Each row comes from the steps of one walk. Every step used is in the known rows, and no mark comes twice. Write the walk behind each row, first mark first.
Known rows
H W V D A E: [  0  34 -72 -15  36  -6  32  40  19 -20 -40  85  72  25 -10 -24   7 -39
  21  17  12 -22  22]
V D: [ -4  17 -21   5  -9 -20 -17 -46  25  21 -25  12  51 -19  -8  -8   8  23
  30   8  -3  11 -44]
D G R H W: [ -1  28  35  20   7   6  47  18 -37   8  27 -17 -47  -9  13  11 -21  -6
  -2  29  -5  -4  49]
F R H W: [ 17 -24  41  -7   1  11 -47  47 -13 -40  -7 -45 -41  -8   4   3 -17  35
 -18 -12  -4   9 -25]
H W F R A E: [ 39 -58 -29 -30  29  11 -13  36  32 -36  11  -4 -70   8 -11  14 -22  16
 -42 -32  -8 -17 -35]
F R: [ 13 -23   3  -6 -17   4 -49  -3   7  13 -27 -40 -21  -2   0   3 -14  33
 -37  -4 -11  13 -68]
R A E: [ 18   5 -47  -8   2   5  37  27  -3  60  -9  67  -7 -27 -14   6  -1  10
  -9 -15 -13 -13 -85]
R H W B: [ -2 -15  51 -19  -8  29 -50  88   2 -38  13 -32  13  10   5 -19  -1  10
 -20  -9   0  12 -14]
D A E: [  1  53 -53  -3   5  14  49  32   8  57 -38  69  35  -6  -8  -5  -7 -32
   2  37 -17 -16 -43]
V D G R: [-13  49 -20  34   2 -22  50 -85  10  39   1   1  -5  -6   2   9 -13   6
  19  47  -7   0  30]
V D G R H W: [ -9  50  18  33  17 -15  51 -35 -11 -13  23  -3 -21 -13   7   5 -16   8
  39  39   0  -4  67]
G R A E: [ 13  11 -38   1  14   2  77  31 -21  66  10  72 -36 -43  -2  11 -17  -4
 -29 -11 -16 -18 -39]
D V: [ -5   9   3 -16   4  -6 -19 -59  21  63 -48  12  30  14  -7  -1  10  13
   6  12   7  19 -82]
H W V: [ 10 -43  -6 -29   6   2 -51  64 -13 -15 -18  -2  39  29   2 -18  16 -15
 -34 -33  13   4 -26]
V D G: [ -9  44 -31  24 -13 -20  11 -91  26  34 -18  -5  29  10 -10   3   4  20
  40  44  -5   5 -14]
R G: [ -5  -2   5 -10 -47   2 -11  -8 -14  68   0  15 -10  -8  -8  15  24  -3
 -19 -25  -2  16 -77]
W B R: [-17 -20  17  -9 -46  18 -56  16  12  20  -6 -52  23  -8  -8   0  -9  15
 -37  -6 -16  16 -21]
F R H W V D: [  9 -33   7  -6  17  -7 -40  11   1 -75 -16 -21   2  19   4 -14   9  24
   7 -29  21   3  16]
H W V D G: [ -2   6 -33   3  14 -18 -15 -32  19 -23 -17  -8  39  49  -4 -11  14  -3
  21  13  19  -1  26]
D G R: [ -4  30  -2  23  -8  -1  45 -36 -16  59   8 -13 -28  -1  10  12 -17  -8
 -21  35 -12  -1   5]
H W V D A: [ -1   9 -47 -15  21 -14 -16  21  29 -21 -33  63  69  37  -6 -19  12 -26
  21   3   7  -3   6]

Write each row's walk
[ 15 -47  26  -7 -10  19 -28 -26   8 -27   9 -54 -48  -4   5   9   4  10
 -16 -26  -2  -3 -24] -> W F R H
[ 11 -38  31 -20   9  12 -31  24   4 -37  26 -30  -4  -4   2  -2  12 -12
   5 -23   2  -4  -1] -> R H W F
[ -8  47 -44   7  -2 -15   7 -39  41  32 -35  66  59  -4 -10  -5   2  -3
  40  33 -15   2 -35] -> V D A
[ -5  -6  10   3  27 -11  22  25 -26 -42  12  24  16 -10  13 -16  11 -16
  12 -25  19  -5  57] -> G R H W V D
[-15  57   4  43   0 -10  75 -78 -11  27  14   9 -18 -27   8   8  -6   5
  44  39  -3  -5  47] -> V D G R H
[ -5  15  15  21  25 -10  48 -62  16 -39  46 -23 -34  -2   8  10  -7 -14
  37  26   5 -14  92] -> V D G R H W F
[  8 -55  11 -21 -40  11 -39 -45  21  14  20 -44 -66  15  -6  27  14  -2
 -48 -44   0   9 -54] -> W F R G
[ -4  14 -11  12  12  -8   8 -25  -6 -38  -2   0  24  35   0 -10  23  -4
  43   9  23  -5  47] -> R H W V D G
[ -4 -14  37  -3 -19   0 -30  40 -33  -4   2 -31  -5 -40  -8  13 -10  17
   9 -10 -11   6   6] -> B R H W
[ -7  22 -13   4  32  -7  47  34 -11 -29   2  79  23   1  12 -15   3 -42
  25   0   9 -14  70] -> G R H W V D A
[  4 -21  13 -10 -46   4 -31 -16  -6  40  -7 -20 -53   1  -6  24   4  22
 -46 -30  -5  19 -78] -> F R G
[  3 -20 -24 -17  17 -20 -46  11  16 -34 -23  10  62  27  -4 -21  19  -1
  10 -20  19   7  -2] -> H W V D
[  6 -34  44 -10  20   9  11  32 -17 -31  45 -19 -35 -21  14   5  -6 -27
 -16 -20   0  -9  41] -> G R H W F
[-19 -13  38   0 -46  28 -36  26 -10   7   5 -44   6 -32  -4   2   0  13
 -14 -12 -10  10  -4] -> W B R H
[ -5 -13 -37  -6  -1 -16 -23 -34  15   4 -29  24  63  16  -3 -19  31  -3
  15 -20  17   3 -28] -> W V D
[  0 -46  35 -13 -10   7 -38  10 -11 -33  25 -52 -18 -26  -7  16   0  -5
   7 -23  -6  -3  32] -> B R H W F
[-18  39  35  23   8   9  29  -6  14 -40  33 -27 -14   6  11  -9 -18   8
  11  35   1   2  80] -> V D G R H W B
[ -7  38  20  32  -6   8  69 -27 -36  49  22  -8 -43 -26  13  12  -7 -10
   1  30  -8  -7  27] -> D G R H
[  0  -3  17  10  16  10  42  30 -49  -7  25  -6 -29  19  18  -2   4 -33
 -19  -2  15 -12  66] -> D G R H W V
[  7  -3  33  -8   0   7 -26  54 -21 -12   0  -8   7 -14   1  -5   2   8
   7  -8  -3   6 -27] -> R H W
[ -6  11 -22  12  24 -20  26 -25   0 -17   4   2  10  31   8  -6  -3 -16
   0  16  15  -5  68] -> H W V D G R
[  4 -48  12 -23 -23  12 -67  66  17  -6  15 -15 -20  -5 -15  13 -22  34
 -38 -34 -22  14 -34] -> H W B R A
